What can hang from each mark:
q209: q172 q611
q611: q172 q209 q403
q360: q172 q645
q403: q611 q645
q172: q360 q611 q645

Every row comes from one small tree of marks. The marks that hang from a mark follow it in brackets, in the order of their numbers. Every link used is in the known rows. Which tree was each row made from?
In the rows, zero is written as 128.
Known rows:
q209(q611): [128 134 124 124 126 127 128 123 126 129 129 100 124 139 129 131 129  84
 122 128 140 131]
q172(q611(q403)): [120 127 136 117 123 133 118 110 129 134 123 140 159 117 135 131 122 160
 132 129 116 125]
q172(q611(q403) q645): [118 131 142 117 120 136 107  87 128 134 124 137 143 110 135 123 135 183
 127 135 111 123]
q360(q172(q611(q209 q403)) q645): [123 126 120 112 123 132 102  94 121 136 134 112 147 116 136 132  69 178
 161 136  93 121]
q172(q611): [121 120 135 119 127 131 122 123 124 131 130 136 145 120 125 139 133 170
 154 127 121 131]
q403(q611 q645): [163 134 141 129 126 128 135 111 122 129 129 153 122 111 113 141 135 154
 134 131 118 129]
q360(q172(q611(q209 q403) q645)): [118 127 129 113 117 135 101  86 125 135 132 118 143 108 132 119 101 219
 153 137  81 119]
q611(q172(q360) q209): [128 124 136 117 128 133 112 117 130 128 139 138 126 128 121 110 144 167
 117 117 103 125]
q172(q360): [132 125 133 134 130 129 114 122 133 128 125 130 130 125 124 121 136 148
 123 122 128 130]
q209(q611(q172(q645))): [125 144 133 113 122 135 115  96 126 129 136 105 105 139 132 116 170  87
 118 130 132 128]
q360(q172(q611(q403)) q645): [125 134 121 117 123 132 100  95 123 136 127 111 148 119 143 135  91 139
 166 139 115 125]
q172(q360 q611(q209) q645): [121 114 145 122 125 136 100  92 126 132 135 137 128 105 115 118 133 252
 141 124  93 127]
q209(q172): [128 122 117 131 130 124 134 128 129 125 136 150 124 142 130 135 122  93
 135 129 137 130]
q360(q172(q611) q645): [127 127 120 121 127 130 105 106 119 134 135 107 134 123 132 142 101 149
 189 136 119 131]
q611(q172(q360(q645))): [133 134 134 122 131 134 102 103 128 130 134 129 114 134 131 118 147 113
 126 125 134 130]
q209(q172(q360 q645)): [131 122 128 138 128 130 110  98 133 125 132 150 109 132 126 119 142 136
 122 128 131 131]
q172(q360 q611 q645): [123 121 147 127 126 136  99  93 127 132 127 136 130 110 121 124 154 212
 145 127 116 131]
q209(q172(q360 q645) q611(q403)): [130 135 124 132 122 130 105  81 136 129 126 124 120 140 136 114 132  82
  93 130 136 127]
q209(q172(q611)): [122 114 124 122 129 127 128 122 125 128 137 158 140 134 127 145 126 137
 159 128 129 133]
q209(q611(q172 q403(q645))): [143 151 138 112 118 129 125  95 128 133 129  98 125 132 132 125 152  65
  91 129 136 123]
q611(q172(q360 q645) q403): [127 141 144 121 121 139  96  83 137 131 124 135 125 124 137  98 167 141
  92 127 115 123]

Write each row's tree:
[149 136 140 121 133 138 104  99 125 130 133 164 118 128 126 123 149 126
 136 125 122 132] -> q403(q611(q172(q360(q645))))
[128 141 139 119 123 136 101  91 130 129 133 105 105 137 128 109 179 106
 112 125 132 130] -> q209(q611(q172(q360 q645)))
[139 121 148 121 123 130 110  90 128 135 130 132 149  99 116 128 113 232
 115 123  97 122] -> q172(q360 q611(q209 q403(q645)))
[133 121 119 131 130 129 108  92 132 129 134 149 125 133 133 119  79 127
 105 128 115 122] -> q611(q209(q172(q360(q645))) q403)
[161 139 146 117 125 133 131 108 122 129 136 160 119 118 117 134 164 136
 130 128 116 129] -> q403(q611(q172) q645)
[125 147 128 109 121 133 121 108 131 132 127 110 135 144 142 117 147  54
  97 127 134 125] -> q209(q611(q172 q403))
[140 135 132 119 117 128 114  98 125 136 128 107 150 106 129 139 113 167
 153 136 110 125] -> q360(q172(q611(q403(q645))))
[147 121 129 132 124 125 121  94 134 129 134 147 130 121 120 122 102 154
  91 125 111 121] -> q611(q209(q172(q360)) q403(q645))
[143 129 148 117 126 142 104  90 126 129 138 170 113 116 116 107 158 204
 125 122  87 127] -> q403(q611(q172(q360 q645) q209))
[127 148 139 116 120 138  96  79 135 132 125 108 122 134 138 101 168  97
  89 127 128 124] -> q209(q611(q172(q360 q645) q403))
[124 133 143 116 121 139  98  82 135 131 132 137 123 119 132  94 147 180
  90 124  93 118] -> q611(q172(q360 q645) q209 q403)
[133 126 117 134 129 125 120 116 131 126 134 124 121 151 126 130 131  68
 122 123 148 134] -> q209(q172(q360) q611)
[130 112 120 133 130 127 121 119 131 126 140 153 123 135 119 122 109 152
 124 120 114 128] -> q611(q209(q172(q360)))
[121 128 128 121 121 133 103 100 122 133 133 112 130 114 128 131 133 188
 177 137 108 130] -> q360(q172(q611 q645))
[144 125 142 116 129 139 115 112 127 128 139 174 128 122 116 115 146 182
 128 118  91 128] -> q403(q611(q172(q360) q209))
[128 135 142 123 124 137 101  96 132 128 131 134 110 126 128 106 178 152
 117 125 119 128] -> q611(q172(q360 q645))
[132 130 124 135 126 128 110  93 131 126 134 121 105 143 126 122 143  92
 118 127 142 133] -> q209(q172(q360 q645) q611)
[125 120 119 115 127 130 106 105 116 134 142 109 133 119 127 138  80 187
 185 134  97 127] -> q360(q172(q611(q209)) q645)
[121 117 140 118 125 135 106 102 131 134 127 142 158 111 125 120 109 218
 121 120  94 123] -> q172(q360 q611(q209 q403))
[146 139 120 127 121 121 133  97 129 130 131 114 125 139 130 137 116  52
  95 132 147 125] -> q209(q172 q611(q403(q645)))
[161 126 141 124 125 129 136 108 120 129 137 155 119 107 106 137 114 194
 128 128  97 125] -> q403(q611(q209) q645)
[143 124 124 126 121 123 135 101 130 128 137 143 126 124 124 130  95 136
  97 131 110 119] -> q611(q209(q172) q403(q645))
